Each row comes from the steps of one walk. Every step used is in the known rows, and no mark comes twice. Write the walk behind each row, first mark first.
Known rows
lutif-sila-fari: [-0.25 -0.96  1.91 -1.28 -0.24  0.38 -1.42 -2.60  1.37  1.17  0.35  0.71
 -1.66 -0.40  1.39 -0.42  0.29 -1.27 -0.10  0.28 -0.80]
gepo-pemulil: [-0.96 -0.75  0.95 -2.34  1.38  1.13 -4.16  0.04  0.57  0.17  1.30  1.35
 -0.94  0.28  0.67 -1.27  1.27 -1.44  0.86  0.56 -0.10]
pebuv-lutif-sila: [ 0.00 -2.96  2.71 -1.59 -0.59  0.05 -1.34 -0.71  2.37  1.55  1.07  0.83
 -1.79 -0.74 -0.14 -0.73  0.51 -1.01  0.72 -0.18 -0.33]
pebuv-pemulil-sila-fari-lutif: [-1.42 -5.91  2.77 -1.86  0.38  0.77 -4.70 -0.64  3.15  1.30  1.22  1.06
 -2.24  4.72  1.49 -0.28  0.09 -0.66  0.85  2.32 -0.97]
fari-sila-pemulil: [ 0.08 -0.66  1.53 -1.33  1.53  1.28 -2.54  0.19 -0.36  0.97  1.01  1.34
  0.82  0.45  1.14 -2.14  0.82 -1.77  0.61  0.86  0.02]
gepo-pemulil-sila-lutif: [-0.98 -3.12  1.52 -1.60  1.82  0.56 -7.18  1.09  0.59  0.33  2.25  1.70
 -1.98 -0.24  0.63 -0.41  0.80 -1.29  1.77  0.74  0.08]
fari-lutif-sila-pemulil: [-0.46 -1.71  1.58 -1.94  1.52  0.88 -1.80 -0.48  2.97  2.01  1.45  1.17
 -2.05  2.07  0.55 -1.53  1.02 -1.45  2.04  1.77 -0.90]
fari-pemulil-sila: [-0.80 -5.59  0.34 -2.21  0.69  1.36 -1.86  1.30  0.27  1.28  1.57  1.09
 -1.64  0.39  1.76 -2.54  1.11 -0.43  0.31  2.97 -0.06]
pebuv-sila-fari-pemulil: [-0.32 -4.17  1.59 -1.87  2.05  1.29 -2.67 -1.78  1.08  0.64  1.70  1.03
 -1.48  1.65  0.19 -1.32 -0.59 -1.04 -0.17  1.14 -0.19]
pemulil-pebuv-sila-fari-lutif: [ 0.67 -3.37  1.84  0.49  2.39  1.28  0.29 -0.43  0.10  0.51  2.92  1.33
 -3.24  1.72  0.78  0.32  0.16 -0.79  0.24  0.98 -1.27]
gepo-pemulil-pebuv: [-0.32 -0.44  0.51 -2.02  1.85  1.47 -2.46  0.48 -0.85  0.28  2.19  1.63
 -1.42 -1.16  2.12 -0.61  1.31 -0.80  0.65  1.06 -0.43]
fari-pemulil-pebuv-lutif: [-0.20 -1.88  1.29 -3.62  0.93  1.60 -0.63  1.66  1.39  1.11  2.51  1.34
 -2.56 -1.24  1.80 -1.01  0.55 -0.07  1.13  1.88 -0.79]
lutif-sila-pemulil-pebuv: [ 0.43  0.17  1.12 -1.98  1.68  0.86 -0.53 -1.11  0.05  2.04  1.51  1.45
 -0.48 -1.34  2.62 -1.37  0.65 -0.74  0.50  1.84 -0.38]
lutif-sila-pemulil: [-0.17 -0.41  1.45 -2.36  1.18  0.59 -2.17 -1.48  1.35  1.98  0.55  1.18
  0.08  0.09  1.28 -1.79  0.61 -1.38  0.76  1.37 -0.07]
pemulil-sila: [-0.21 -4.40  1.17 -0.20  0.08  0.61 -0.73  1.39 -0.75  0.77  1.22  1.01
 -1.19  0.87  0.95 -1.31  1.36 -0.82 -0.29  1.70 -0.18]
fari-lutif-sila-pemulil-pebuv: [ 0.10 -1.12  1.28 -1.51  2.00  1.11 -0.51 -0.05  1.73  1.96  2.19  1.43
 -2.57  0.77  1.85 -1.07  1.07 -0.95  1.79  2.14 -1.15]
gepo-pemulil-pebuv-lutif-sila: [-0.27 -2.04  1.63 -2.59  1.38  0.84 -3.59 -0.75  0.90  1.17  2.10  1.61
 -2.20 -2.09  1.83 -1.02  0.63 -0.38  1.11  0.28 -0.38]
sila-fari-pemulil-pebuv: [-0.44  0.25  1.10 -3.61  1.24  1.70 -1.59 -0.28  0.73  0.43  1.69  1.13
 -2.65 -0.40  2.76 -0.39  0.12 -0.44  0.42  1.88 -1.34]
gepo-pemulil-pebuv-lutif: [-0.43 -0.80  1.84 -3.18  1.61  1.12 -3.55  0.87  0.63  0.37  2.37  1.67
 -1.98 -0.96  1.27 -0.54  0.66 -0.51  1.40  0.39 -0.57]

Write each row's walk
[-0.88 -0.24  2.32 -1.82  0.66  0.98 -2.05  0.02  2.67  0.08  1.15  0.78
 -3.24  3.11  0.03  0.65  0.61 -1.55  1.54  0.63 -1.84]	sila-fari-lutif
[-0.19 -1.66  0.98 -2.56  0.74  1.20 -1.05 -2.05  0.77  1.57  1.47  1.01
 -2.42 -2.04  3.46 -1.13  0.15 -0.27  0.09  1.78 -0.93]	lutif-sila-fari-pemulil-pebuv
[ 0.48 -3.50  0.64 -0.86  2.80  1.58 -1.47  0.98  0.16  1.10  3.95  1.71
 -2.63 -1.93  1.41 -0.27  0.27 -0.68  0.84  1.81 -0.10]	fari-pemulil-pebuv-sila-lutif
[-0.41 -3.53  1.45 -1.11  3.48  1.50 -3.75 -1.10  0.40  0.16  3.12  1.71
 -2.86  1.58  1.16 -0.68  0.17 -0.85  1.00  0.90 -0.80]	gepo-pemulil-pebuv-sila-fari-lutif
[ 0.70 -2.21  2.11 -1.11  0.16  0.48  0.69  0.04  0.61  1.54  2.08  1.21
 -2.34 -2.63  1.57 -0.04  0.67 -0.32  0.41  0.46 -0.68]	pemulil-pebuv-lutif-sila
[-0.67  0.35  2.26 -4.69  0.94  1.40 -2.27 -0.11  2.04  0.52  1.78  1.18
 -3.13 -0.14  1.92 -0.08 -0.36 -0.24  1.16  1.15 -1.50]	sila-fari-pemulil-pebuv-lutif
[-0.59 -3.16  2.09 -1.33  0.21  0.52 -2.49 -0.12  0.07  0.37  0.56  0.89
 -1.49  1.61  1.10 -0.47  0.38 -0.83 -0.17  1.20 -0.80]	pemulil-sila-fari
[ 0.14 -3.58  0.67 -0.49  3.07  1.40 -2.59 -0.50 -1.55  0.53  2.82  1.75
 -1.10 -0.64  1.30 -1.36  0.68 -0.80  0.00  0.90  0.24]	gepo-pemulil-pebuv-sila
[-0.03 -1.63 -0.02 -2.54  1.15  1.92  0.57  1.39 -0.26  0.98  2.35  1.29
 -2.06 -1.68  2.79 -1.22  1.21 -0.34  0.37  2.68 -0.62]	fari-pemulil-pebuv
[-1.36 -2.82  1.71 -2.72  1.47  0.85 -6.33 -0.84  0.29  0.08  0.84  1.33
 -1.45  1.62  1.40 -1.48  0.33 -0.85  0.55  0.89 -0.38]	gepo-pemulil-sila-fari
[-0.91 -4.33  2.18 -0.96  0.67  0.73 -2.46  0.47  1.35  0.44  1.44  0.91
 -3.10  3.37  0.67 -0.41  0.67 -0.96  0.91  1.61 -1.40]	pemulil-sila-fari-lutif
[-1.07  0.14  1.46 -4.09  0.71  1.44 -2.97 -0.67  2.14  0.44  0.73  0.85
 -2.03  0.91  1.44 -0.84  0.06 -1.02  0.72  1.46 -1.06]	sila-fari-pemulil
[ 0.15 -2.92  2.24 -0.21  1.62  0.69 -1.70 -1.62  0.55  0.35  1.27  0.95
 -1.03  2.16 -0.42 -0.41 -0.36 -1.42 -0.55  0.04 -0.34]	pebuv-sila-fari
[-0.76 -4.13  0.96 -2.19  1.13  1.02 -4.02  1.89  1.23  1.09  2.41  1.34
 -2.60 -0.77  1.32 -0.86  0.66 -0.85  1.47  2.32 -0.11]	fari-pemulil-sila-lutif
[ 0.19 -2.17  1.78 -1.33  3.08  0.91 -2.37 -0.65  0.33  1.13  1.63  1.47
  0.46  2.39 -0.73 -1.81  0.00 -1.53  0.24  1.14  0.34]	pebuv-sila-pemulil
[ 0.39 -0.48  2.18 -1.69  0.42  0.83  0.62  1.69  0.51  0.58  2.21  1.30
 -2.29 -1.00  0.86  0.50  0.81 -0.46  0.79  0.47 -0.99]	pemulil-pebuv-lutif
[ 0.44 -4.61  0.14 -0.98  2.33  1.86  0.59  0.39 -0.79  1.21  3.16  1.43
 -1.65 -0.81  1.77 -1.87  0.60 -0.34 -0.19  2.53  0.01]	fari-pemulil-pebuv-sila
[ 1.20 -2.67  1.52  1.30  2.46  0.83 -0.40  1.00 -0.99  0.66  3.60  1.69
 -2.30 -1.71  0.52  1.27  0.41 -1.15  0.43  0.45 -0.22]	pemulil-pebuv-sila-lutif
[ 0.20 -2.59  1.20 -0.25  3.52  1.14 -4.38  0.07 -0.64  0.39  3.48  2.06
 -2.09 -1.47  0.70  0.07  0.32 -1.16  1.10  0.31  0.10]	gepo-pemulil-pebuv-sila-lutif
